Each row was made from one path, in order. Every step used is in the known rows, and no mark comes twice. Write each row's path.
Known rows
tumo lisaz zadire: 4  11  6  2  6  11  -1  43  12  -8  -20  6  -21  -2  -11  -16  14  -6  -12  10  -4  -23  19  -12  -18  4  1  -22  -2  11  13  -7
gizef zadire lisaz tizuvup: 5  3  -8  9  -4  16  0  48  46  44  -11  -3  -23  -5  -11  -27  21  -6  -13  1  -7  -13  14  -16  -26  -5  7  -30  0  -8  8  -9
gisin tumo gizef zadire lisaz: -17  6  -12  12  31  1  6  41  44  19  -29  -2  -19  -7  -12  -33  4  -6  -15  8  -14  -28  15  -1  -15  5  -12  -20  8  7  4  -9
gisin tumo gizef: -15  7  -7  17  22  -1  -3  29  16  -3  -31  -9  -17  -3  -10  -23  -5  1  -15  9  -13  -27  16  7  -3  -5  -16  -22  6  -3  0  -2
zadire fozi tumo lisaz tizuvup: 3  10  -17  4  -12  15  -5  36  25  -16  -16  5  -29  4  -9  -20  20  4  -8  18  -7  -9  19  -1  -16  -8  13  -30  -2  -10  3  -8
lisaz tizuvup fozi: 0  -4  -3  8  -15  13  -6  43  34  29  -12  -7  -19  -8  -9  -11  13  4  -8  4  -9  1  20  -6  -16  -24  5  -37  2  -25  2  0
gisin tumo gizef zadire fozi tizuvup: -10  -2  -10  23  21  -1  2  28  37  28  -29  -1  -22  -1  -8  -31  10  -3  -20  14  -11  -39  23  8  -3  -13  15  -36  4  -9  -11  -10
mone tumo gizef zadire fozi: -19  4  -4  14  22  3  -3  36  21  8  -24  -2  -22  2  -9  -22  6  -1  -13  17  -13  -15  21  22  -6  -8  4  -23  0  1  -12  -7
zadire gizef tumo: -15  8  -2  18  8  -5  -10  23  24  -52  -26  -11  -23  0  -8  -25  5  3  -11  2  -12  8  27  11  -9  -7  -1  -7  11  -11  2  -3
tumo lisaz zadire fozi tizuvup: 9  4  -3  7  -4  13  -2  38  27  9  -14  8  -25  -3  -8  -18  19  -4  -14  14  -3  -33  22  -12  -15  -9  25  -33  -6  3  6  -12
gizef zadire lisaz tumo: -4  9  -3  14  15  3  -3  38  46  18  -20  4  -20  -1  -14  -28  15  -7  -7  10  -8  -1  25  -11  -17  3  6  -16  9  3  8  -8
gizef tumo gisin: -13  9  -30  11  14  3  -9  30  27  -17  -16  -10  -25  5  -7  -22  9  0  -20  5  -11  8  20  -9  -8  -3  7  -21  5  -18  2  -9
mone tumo lisaz zadire fozi tizuvup: 3  9  -5  13  -3  15  -4  45  25  16  -19  5  -22  -4  -8  -18  16  0  -9  14  -8  -29  26  -3  -9  -7  21  -30  -5  14  0  -16
lisaz tizuvup: 7  3  -3  13  -13  13  -8  36  17  22  -13  -9  -19  -2  -9  -17  14  1  -12  1  -6  -11  15  -8  -14  -15  3  -31  -1  -20  4  -1
zadire fozi tizuvup lisaz tumo: 0  6  2  17  -3  11  -5  24  41  26  -19  8  -25  3  -10  -19  11  9  -5  11  -7  -10  31  -3  -2  -14  17  -21  9  -2  -5  -3
gisin tumo lisaz zadire fozi tizuvup: 8  7  -4  13  5  9  -1  41  34  12  -27  9  -24  -2  -9  -23  19  -5  -13  17  -7  -39  23  -5  -11  -6  17  -32  -1  12  1  -12
tumo gizef zadire lisaz: -16  4  -10  6  22  5  5  40  34  14  -16  -3  -19  -6  -11  -26  4  -4  -14  4  -10  -21  14  -7  -17  2  -4  -21  3  -1  8  -8
tumo gisin: -5  7  -20  5  10  9  -6  33  15  -7  -8  -12  -20  -1  -5  -18  7  -2  -24  7  -9  -5  11  -10  -12  -8  3  -24  1  -20  6  -7
fozi tizuvup lisaz tumo: -2  9  1  21  0  10  -1  22  29  28  -20  3  -18  -2  -11  -22  4  10  -6  -1  -6  -14  32  -17  0  -6  9  -21  12  -1  2  -7
gisin tumo mone: -13  10  7  19  11  -5  -10  36  22  8  -27  -15  -25  3  -9  -12  5  -3  -21  24  -11  -33  17  -8  1  3  5  -24  13  -10  -4  -5
tizuvup gizef zadire fozi tumo: -14  1  -11  11  21  3  -4  20  36  2  -20  8  -22  -10  -9  -30  6  -3  -16  9  -10  5  27  25  -9  -4  8  -19  12  -8  -6  -3
fozi tumo gizef zadire lisaz tizuvup: -13  5  -22  7  13  11  2  39  45  20  -19  0  -17  -7  -10  -36  11  2  -9  -3  -10  -18  19  -15  -15  2  1  -31  1  -6  9  -14
tizuvup lisaz: -3  11  8  5  5  13  1  31  16  12  -16  0  -25  -3  -12  -14  6  6  -11  5  -8  -12  19  -2  -7  -4  -8  -12  10  1  0  2
tumo mone: -13  7  7  12  2  0  -10  36  13  4  -14  -16  -24  2  -8  -7  7  -1  -21  20  -7  -28  16  -14  -3  0  12  -25  8  -20  0  -4
fozi tumo gizef zadire lisaz: -20  9  -20  5  29  3  4  33  32  -3  -19  1  -18  -11  -12  -33  3  -1  -12  4  -11  -14  20  -9  -9  8  -2  -19  7  0  7  -12
tizuvup gizef: -11  2  -5  14  7  6  -3  23  22  10  -15  -6  -15  -13  -8  -19  -10  1  -16  -3  -9  -1  18  13  -12  -6  -9  -16  10  -13  5  1
mone tumo gisin: -10  12  -24  10  13  11  -7  38  12  -2  -14  -15  -19  -1  -5  -18  3  2  -20  8  -14  -1  14  -4  -5  -6  -1  -21  2  -9  2  -11
gisin tumo gizef zadire: -15  4  -5  18  32  -4  3  33  21  12  -33  -3  -18  -3  -11  -29  4  -6  -18  8  -12  -28  20  6  -7  0  -8  -26  7  0  -4  -7
tumo lisaz zadire fozi: 5  8  6  -1  5  12  -4  42  23  -11  -19  11  -27  3  -10  -13  21  -6  -12  21  -5  -18  18  1  -20  -5  9  -22  -5  11  5  -2
fozi tizuvup gizef tumo: -17  -1  -23  31  1  1  -3  16  39  18  -18  -7  -17  -14  -8  -28  -10  5  -13  -14  -9  -3  31  3  -5  -6  11  -24  14  -21  1  -10
fozi tizuvup: 2  2  -10  20  -7  7  -3  27  10  19  -9  -12  -18  -12  -8  -19  6  2  -17  5  -6  -25  20  -12  -4  -13  17  -31  5  -23  2  -8
tumo gizef zadire fozi: -13  -2  1  8  20  2  -2  31  23  3  -19  0  -24  3  -9  -22  11  -4  -17  16  -8  -17  18  14  -12  -10  6  -26  -1  -10  -7  -2

Write each row's path
-2  -7  -1  15  -1  12  -4  33  50  41  -17  4  -21  -1  -7  -26  14  -3  -17  0  -7  -2  19  17  -24  -16  6  -32  1  -14  -4  -2
lisaz tizuvup gizef zadire fozi
-25  -1  -12  4  27  -1  2  31  25  -1  -21  2  -16  -13  -10  -24  4  3  -11  8  -12  -2  30  1  -4  -6  6  -31  9  -12  -1  -9
tizuvup fozi tumo gizef zadire
-15  1  -2  12  22  1  2  31  12  6  -20  -4  -17  -2  -10  -24  5  -4  -17  4  -8  -24  19  1  -10  -3  -1  -27  2  -10  0  -7
tumo gizef zadire
-8  -2  -15  24  -3  7  -1  19  28  30  -13  -9  -13  -20  -7  -23  -11  3  -18  -10  -7  -17  22  0  -8  -11  7  -27  10  -21  6  -9
fozi tizuvup gizef
-1  12  13  1  11  7  -3  39  15  -44  -24  3  -19  -3  -7  -22  12  -2  -14  4  -5  -18  20  -4  -21  2  -5  -13  -1  14  18  -9
tumo lisaz zadire gizef
-14  4  -1  21  20  4  7  24  37  39  -28  9  -16  2  -11  -31  3  8  -9  -6  -6  -23  36  -17  0  0  8  -28  8  5  1  -14
fozi tizuvup lisaz tumo gizef zadire
-4  11  -6  12  5  7  -8  35  42  1  -17  -2  -17  -1  -13  -22  5  -1  -3  10  -9  2  21  -10  -13  -2  -1  -11  9  0  12  -2
zadire lisaz tumo
-22  8  0  19  4  -7  -13  32  28  -9  -20  -13  -28  7  -10  -12  9  0  -15  18  -9  -14  25  -10  1  5  18  -22  11  -18  -4  -7
gizef tumo mone
-19  9  -18  9  19  2  -4  21  4  -24  -20  -7  -16  -8  -9  -23  -6  6  -11  6  -11  -16  22  1  4  -3  -5  -21  6  -12  4  -5
fozi tumo gizef
-16  3  3  18  27  -4  -3  27  27  3  -28  2  -14  5  -12  -27  4  -2  -10  5  -7  -12  28  -3  -6  -2  3  -24  5  -3  2  -6
lisaz tumo gizef zadire
-11  -3  -5  24  15  -1  -4  24  40  19  -23  5  -17  5  -9  -29  10  -1  -12  9  -6  -20  32  0  -4  -14  25  -35  1  -12  -5  -11
lisaz tumo gizef zadire fozi tizuvup
-5  2  -16  10  -10  18  -2  38  57  39  -12  -4  -15  -14  -8  -24  -4  2  -11  -12  -10  -4  11  -3  -26  -7  -11  -22  6  -11  15  -4
zadire lisaz tizuvup gizef
5  7  -7  7  -18  16  0  43  15  6  -15  -3  -24  1  -9  -16  14  2  -11  5  -5  -17  13  -15  -24  -5  2  -32  -4  -10  11  -10
tumo lisaz tizuvup
0  3  7  19  8  7  0  26  47  39  -22  13  -27  5  -11  -27  21  3  -9  11  -6  -11  35  -5  -6  -10  24  -25  8  1  -8  -6
gizef zadire fozi tizuvup lisaz tumo
-26  3  -16  4  17  1  -2  28  19  -18  -19  -3  -14  -14  -9  -17  -5  8  -8  9  -13  0  26  2  0  -11  -2  -27  10  -16  2  -4
tizuvup fozi tumo gizef
-5  8  -11  6  7  5  -11  24  16  -22  -14  -1  -26  -2  -10  -20  13  1  -10  22  -10  0  21  13  -2  -11  10  -18  7  -13  -6  2
zadire fozi tumo
-14  10  11  20  6  -5  -14  31  27  2  -22  -9  -19  10  -10  -10  8  0  -13  21  -7  -18  26  -16  1  1  15  -22  11  -13  3  -4
lisaz tumo mone
-3  -1  -7  17  -8  14  -5  30  36  31  -17  -6  -13  -9  -7  -21  -2  3  -14  -11  -7  -5  17  5  -18  -12  -7  -27  4  -18  7  -2
lisaz tizuvup gizef
-13  10  1  -4  29  13  -4  29  32  -8  -27  15  -22  1  -10  -23  9  7  -6  9  -9  -18  27  8  2  -2  -5  -15  2  19  -2  1
tizuvup lisaz zadire fozi tumo gizef
5  11  -7  15  -7  11  1  44  23  9  -27  -3  -24  2  -11  -21  11  0  -12  8  -9  -25  14  -9  -19  -3  -5  -31  2  0  7  -10
gisin tumo lisaz tizuvup
-6  10  -16  11  15  5  -11  30  27  -7  -17  -5  -16  8  -7  -21  7  0  -17  7  -9  4  20  -15  -8  -8  5  -21  4  -12  9  -7
lisaz tumo gisin
-26  9  6  19  7  -11  -14  27  32  -44  -26  -17  -27  7  -6  -17  7  3  -18  13  -11  -10  27  -2  -3  4  11  -12  14  -16  1  -7
zadire gizef tumo mone
-16  13  4  14  4  0  -11  39  50  9  -19  -6  -21  4  -11  -14  5  -1  -11  20  -8  -18  21  -24  -7  7  11  -17  12  -6  10  -6
zadire lisaz tumo mone
-15  -4  -20  27  -2  2  -7  17  53  15  -18  -2  -23  -7  -7  -25  -3  3  -13  -2  -10  2  30  17  -7  -14  18  -24  11  -21  -6  -5
zadire fozi tizuvup gizef tumo
-8  16  -9  12  0  10  0  40  2  -13  -20  -5  -23  -5  -10  -13  1  3  -10  14  -11  -12  18  0  -12  3  -2  -17  4  7  4  -12
mone tumo lisaz
-11  0  -1  16  17  3  1  25  30  20  -18  -1  -17  -12  -9  -25  -1  -5  -21  -3  -8  -4  22  12  -16  -1  -3  -20  10  -9  1  -5
tizuvup gizef zadire
0  7  18  6  14  5  -10  33  20  -27  -24  -4  -15  -6  -7  -23  12  -3  -14  2  -6  -13  22  4  -12  -8  -5  -12  2  4  11  0
lisaz zadire gizef
-10  -6  -7  18  12  3  1  28  28  21  -16  -2  -22  -2  -7  -26  10  -2  -19  10  -7  -31  22  2  -8  -16  21  -38  -1  -19  -7  -10
tumo gizef zadire fozi tizuvup
-26  6  5  19  20  -2  -4  35  69  33  -23  1  -16  -1  -10  -25  -1  -5  -16  7  -8  -9  26  -12  -16  14  8  -17  16  2  10  -12
tizuvup gizef zadire lisaz tumo mone
3  14  2  8  17  7  0  43  20  -2  -31  6  -21  -2  -12  -21  12  -7  -13  13  -8  -29  20  -8  -14  6  -7  -22  3  22  8  -8
gisin tumo lisaz zadire
-6  -2  -12  13  7  11  -5  26  50  23  -20  7  -21  -6  -8  -33  13  0  -13  0  -9  4  26  16  -16  -10  11  -31  6  -14  -4  -6
lisaz tizuvup gizef zadire fozi tumo
-7  17  12  7  13  8  -4  44  14  -39  -30  -1  -17  -5  -6  -22  7  1  -9  4  -10  -15  24  3  -16  4  -7  -9  0  27  12  -13
mone tumo lisaz zadire gizef
